(in the rows, 128 means zero)
Known rows, with every way that one mark hangs from another
Q[E P]: [107 166 133 115 173 152 136 115  82 144 123 122 131 100 143 152 134 130
 122 132 103 164 143 122 105 116 156 143 110 131 150]
Z[H[E[Q]] L[R Y]]: [128  36 120 125 150 132  65 135 130 125 159 147 104 158 198 168 101 137
 152 119 145 167 102  98 125 130 141 121 112 124 130]
Y[G[R[B W]] L[Z[H]]]: [ 96 129  94 104 182  87 150 137 153 120 174 145 112 168 202 190 110 172
 164 175 195 122 123 117 140 101 110 127 134 119 142]
Y[G L[R[B]]]: [122 163 107 107 151 114 142 149 161 120 177 117  71 141 207 199 145 155
 152 171 177 139 118 119 148  98  86 120 132 122 143]
R[G L[Y Z]]: [168  98  85 160 186 165 173 137 158  66 140 130 133 160 111 161  89  85
 119 181 169 156 132 127 150 128 122  87 109 139 141]
R[B G L[Y Z] W[V]]: [173 100  47 168 240 141 211 141 185  50 132 136 162 180  73 190  54  80
 142 150 215 187 148 114 118 116 125  93 121 124 137]
W[R[L[Y]]]: [143 113  98 138 125 111 112 143 147  93 127 108 142 135 119 118 122 109
  91 130 140 100 128 131 118 141 120  87 117 126  99]
R[B G L[Z[H[E]]] W[V]]: [158  83  55 162 215 134 169 153 186  41 133 138 171 167  90 206  51  99
 167 151 230 192 145 105 117 122 124 105 137 120 111]
Y[L[R[B G W[V]] Z[H]]]: [133 100  76 137 189 128 185 147 192  93 150 139 111 174 150 194  89 137
 156 159 185 165 127 110 142 127 107 143 105 115 132]
B[R[G L W[V]]]: [122 117  84 149 100 152 175 154 172  86 119 108 128 135  75 159  89  91
 153 101 155 121 144 121  94 133 132  93 151 130 108]
H[Z[L[R[B G]]]]: [164  88 129 121 141 126 155 142 153  98 136 108 117 145 109 202 138 100
 154 136 131 141 121 101 123 139 109 136 132 140 137]
E[H[Z[L[Y[G]]]] Q[P]]: [123  59 145 105 106 110 144 137  66 151 147 131 136 121 189 164 133 128
 130 137 132 127 173  90 121 135 122  81 146 118 149]
Y[L[R[B W] Z[H]]]: [117  95  90 138 170 117 174 140 176 113 159 134 118 172 172 176  97 143
 151 159 173 168 117 113 150 123 108 156 105 122 138]
L[R Y Z]: [166  86  69 148 218 166 224 139 149 120 147 154 108 189 148 140  96 102
 105 190 112 141 109 114 153 142 110 126  69 136 198]
H[E]: [149  93 111 118 119 124  90 138 146 107 124 133 110 124 153 151 141 147
 142 125 126 127 110 102 120 124 123 134 131 137 138]
W[R[B]]: [131 122 103 134 160 102 121 139 145 120 121 112 148 133 125 144 109 129
 106 145 149 109 134 121 108 142 111 118 133 111  93]
W[R V[H]]: [160 131  91 122 157 104  91 136 136  79 106 125 130 141 105 115 125 136
 113 113 137  48 144 126  72 155 122  77 116 100  77]
P[Q[E[H[Z]]]]: [136 119 166 147 149 129 138 124 146  95 130 139 145 143 145 144 148 105
 107 117 108 106 104 119 128 140 151  87 143 138 147]
B[R[L W]]: [100 113 103 151  74 136 161 143 152 116 131 102 138 129 102 133 101 100
 145 102 138 120 129 127 108 126 135 110 152 140 116]
L[Y Z]: [146  92  81 144 204 147 200 119 123 123 137 158 119 176 129 124 100 118
 102 166 122 134 114 120 142 128 129 112  88 135 172]
L[Y Z[H[E]]]: [141  49  74 142 208 159 165 119 121 113 144 173 119 177 170 143  85 140
 113 159 137 136  96 105 144 132 140 117  90 134 158]
V[H[E] W[R[L]]]: [169  63  76 114 146 114  24 127 118  60 146 107 149 127 184 105 117 140
 146 115 166  72 131 128  79 137 134 104 141 107  99]
R[B G[Y] L[Z[H]] W]: [154  75  82 168 204 137 179 143 179  66 148 123 162 170 135 174  35  93
 152 189 213 193 150 126 150 123 138 147 123 127 115]
R[B G L]: [159 113 111 164 186 157 128 130 163  75 136 100 157 137 121 205  88  90
 149 172 202 182 140 125 139 119 111 110 150 128 104]
E[H[Z[L]] Q]: [122  37 156 131  73 102 112 135 111 137 136 131 147 136 167 157 143 119
 128 146 136 129 166  99 123 147 121  85 151 124 125]
R[B L[Z] W[V]]: [145 111  71 161 182 105 172 139 159  74 133 126 174 168  63 163  84  92
 151 138 192 186 145 122 111 113 117 109 134 131 126]
Z[H[E] L[R Y]]: [131  50 114 129 158 133  70 138 134 117 158 149 104 149 205 164  96 134
 149 101 137 161  85 101 125 124 148 127  99 129 130]
W[R[G] V[H]]: [172 133  83 124 180 120 104 148 157  62 104 127 127 141 104 135 108 129
 118 126 157  53 154 123  74 159 120  72 117  95  73]
B[R[L[Y Z] W]]: [109  95  79 159 110 145 197 138 149 112 135 118 133 152 103 130  87  96
 132 121 135 125 123 123 115 126 136 102 133 144 137]
Y[L[R[B G W[V[H]]]]]: [148 127  97 131 170 126 151 138 193  94 144 115 105 155 158 183 112 138
 160 131 181 142 132 117 127 122 110 140 116 113 127]
Z[L[Y]]: [123 116 134 130 144 104 102 125 118 134 141 131 111 136 136 125 120 111
 129  93 122 156 115 127 115 109 145 109 111 131 134]
R[G L W[V[H]]]: [164 131  87 146 150 129 135 153 179  40 125 121 156 138  92 144  88  99
 156 109 200 135 158 130 105 127 139  87 134 119 102]

Rows
[125 112 129 127 175 159 154 129  94 130 131 129 135 102 187 183 126 109
 114 129  97 159 143 100 108 126 158 120  97 133 161] -> Q[E[H[Z[L[R[G] Y]]]] P]
[191  89  86 110 132 110  82 143 129  45 110 101 132 144  91 153 144 126
 130 125 147  56 150 105  71 159 109  70 132 116  84] -> W[R[L] V[H[E[Q[P]] Z]]]
[124 131 116 117 175  88 113 130 124 131 147 140 111 147 136 149 114 117
 145  97 146 146 123 122  99 100 138  99 122 124 142] -> Z[L[Y[G[R[B W[V]]]]]]
[133  92  80 111 155 107 105 130 121 113 138 113 153 132 119 121 110 121
 126 110 155 120 145 132  89 134 125 129 146 101 116] -> V[W[R[B]]]
[145  85 120  96 121 125 100 137 110 128 125 126 112 126 146 157 139 155
 151 140 133 136 142  93 116 130 115 133 146 126 149] -> H[E[Q[P]]]
[163  51 132  82  97 104 108 139 112 104 128 111 102 135 117 199 165 139
 170 124 123 135 134  75 104 135 110 134 155 143 149] -> H[E[Q[P]] Z[L]]
[171  56 104  96 142 101 122 136 153  90 138 127 105 151 141 208 152 135
 162 114 135 119  99  78 105 120 123 130 138 150 162] -> H[E Z[L[Y[G[R[B W]]]]]]
[122  96  72 160 132 161 209 148 168  95 132 118 130 150 102 151  71  89
 138 133 153 129 132 120 117 130 133  98 134 138 133] -> B[R[G L[Y Z] W]]
[142 119  98 140 174 131 176 149 173 128 142 124 143 149 145 160  96 115
 146 143 154 161 129 114 132 132 111 158 121 122 154] -> L[R[B W]]
[160  84  52 156 252 149 248 141 165 123 151 153 134 195 144 156  69 102
 119 183 148 166 116 107 145 131 112 143  80 129 199] -> L[R[B W] Y Z]
[147 101 109  93 159 106 121 126 133 122 115 134 154 151 114 136 116 145
 163 111 136  86 156 110  91 141 138 141 134 116 155] -> G[R[W[V[H[E[Q[P]]]]]]]
[123  60  99 134 163 134 136 135 123 115 139 159 131 165 153 150  98 148
 139 182 148 143 123 107 140 140 122 126 121 127 133] -> L[Z[H[E[Q]]]]
[127 110  80 135 128 151 167 150 168  95 113 124 113 133 113 155  86 123
 161  99 147  91 136 108  82 137 138 107 147 120 114] -> B[R[G W[V[H[E]]]]]
[156 117  92 139 117 107 101 141 158  57 129 120 153 138 100 123 115 114
 155  91 173 128 138 126 100 119 139  97 133 131 112] -> R[L W[V[H[E]]]]
[121 107 107 155  99 171 153 142 153  99 127  99 121 128 110 166  98  93
 145 135 141 118 131 125 115 135 124  97 152 136 107] -> B[R[G L]]
[178  46  58 127 197 122  50 115 119  62 152 112 153 150 187 123  98 136
 143 138 178  86 125 122  83 133 129 103 133 106 112] -> V[H[E] W[R[B L[Y Z]]]]
[132 122  74 144 155 109 186 150 148  85 157 139 144 155 123 122  98 105
 124 143 176 154 129 130 141 106 131  90 117 143 156] -> R[L[Y[G] Z] W]
[127  77 101 143 208 134 126 139 150 114 155 149 128 159 167 176  59 113
 154  95 173 181 111 111 117 124 152 123 105 111 119] -> Z[H L[R[B G W[V]] Y]]
[122  51 155 111  91 106 135 138  72 150 135 125 148 118 171 157 132 122
 135 133 125 134 177  90 118 143 123  97 149 119 138] -> E[H[Z[L]] Q[P]]
[ 97  99 130 126 160 115  85 126  99 133 167 150 111 138 198 144  96 139
 139  98 157 153 101 124 125 106 158  97 118 120 108] -> Z[H L[Y[G]]]
[ 98 137 137 131 154 146 125 122  76 150 125 134 148  88 191 147 125 125
 108 128  99 156 149 113 107 118 163 122 105 127 146] -> Q[E[H] P]
[113 100 138 153 123 142 110 117 136 119 125 137 144 118 172 167 155 118
 102 147 111 138 129 116 115 130 156 108 113 142 129] -> Q[E[H[Z]]]
[188  83  68 127 186 156 190 139 171  92 136 141 110 170 145 148 114 118
 129 112 130 108 111 101 117 140 130 126  89 129 179] -> L[R[W[V[H[E Z]]]] Y]
[126 133 165 152 154 125 123 124 143 104 131 143 145 138 154 130 138 108
 104 116 112 114 107 126 127 135 154  84 140 133 144] -> P[Q[E[H]]]
[161  94  98 137 197 125 124 105 153  99 128 122 177 171 115 155  96 110
 151 121 166 109 137 125 104 127 141 124 128 126 143] -> G[R[B L[Y] W[V[H]]]]
[172  72 128 126 136 127 114 111 140 113 132 111 124 178 128 120 115  99
 129 192  99 103 142 143 145 142 139 163  98 147 156] -> G[R[L[Z]] Y]
[150  97 128 109 129 115 151 129 124 106 142 121 103 143 121 174 153 116
 136 117 124 120 111 109 120 123 124 110 130 145 142] -> H[Z[L[Y[G]]]]
[116  64 119 117 178 112  53 124 114 125 163 153 110 148 215 180  97 152
 158 108 160 148  89 102 117 106 153 111 125 125 122] -> Z[H[E] L[Y[G[R[B]]]]]
[124 108  80 135 119 142 205 147 177 105 118 119  90 155  96 147  83 112
 149 121 135 109 146 120 100 135 136 128 127 124 124] -> B[R[G[Y[L[Z]]] W[V]]]
[125  38 148 119  94 104 117 130 109 140 145 138 141 144 186 167 144 125
 126 154 138 109 162  97 124 143 122  76 148 124 142] -> E[H[Z[L[Y[G[R]]]]] Q]
[108  75 147 122 106 119 129 134  70 164 133 135 156 111 191 128 114 134
 122 144 131 135 183 103 126 140 127  97 143 107 138] -> E[H Q[P]]
[118  61 123 112 132 146  88 127 102 127 138 144 131 132 184 159 105 166
 152 128 153 137 125 100 128 137 139 135 140 117 114] -> Z[H[E[Q[P]]]]
[171  40 122  85 119 116 122 131 110 104 130 117  97 143 126 195 161 137
 157 121 119 134 126  72 106 134 116 127 143 144 161] -> H[E[Q[P]] Z[L[Y]]]
[170  39 121  86 115 108 101 132 136 100 137 124  93 159 136 206 171 142
 159 143 132 114 119  77 109 134 112 114 151 147 159] -> H[E[Q] Z[L[Y[G[R]]]]]
[179  97  83 149 240 189 197 129 169 115 144 131 115 167 166 189  83 101
 122 167 154 153 116 109 145 136 115 132  98 121 170] -> L[R[B G] Y]
[154 113  99 134 178 117 132 145 164 104 118 108 127 139 135 152  91 119
 107 171 154 107 147 123 117 148 116 130 122 108  93] -> W[R[B G[Y]]]
[139 116 111 132 167 114 143 152 162 120 146 134 110 143 141 140  96  98
 140 104 139 168 122 119 119 119 135 121 102 126 151] -> Z[L[R[G W] Y]]
[134 127 134 129 143 112 109 158 154 120 142 122 108 132 135 154 114 100
 151 127 131 166 129 122 121 125 120 125 116 126 131] -> Z[L[R[G]]]
[171 120  79 124 179 110 132 143 177  76 105 113 104 157  89 169 106 118
 113 140 157 101 156 118  88 147 112 108 115  99  82] -> W[R[B G[Y[L]]] V]
[154  84 131 116 125 120 150 123 128 107 133 119 112 148 105 168 150 109
 134 108 116 126 111 108 118 132 131 121 124 146 139] -> H[Z[L[Y]]]
[157  95 112 115 150 115 175 140 146 107 149 119 111 153 128 189 137 107
 146 125 136 135 113 101 123 125 117 126 126 142 155] -> H[Z[L[R[B W] Y[G]]]]
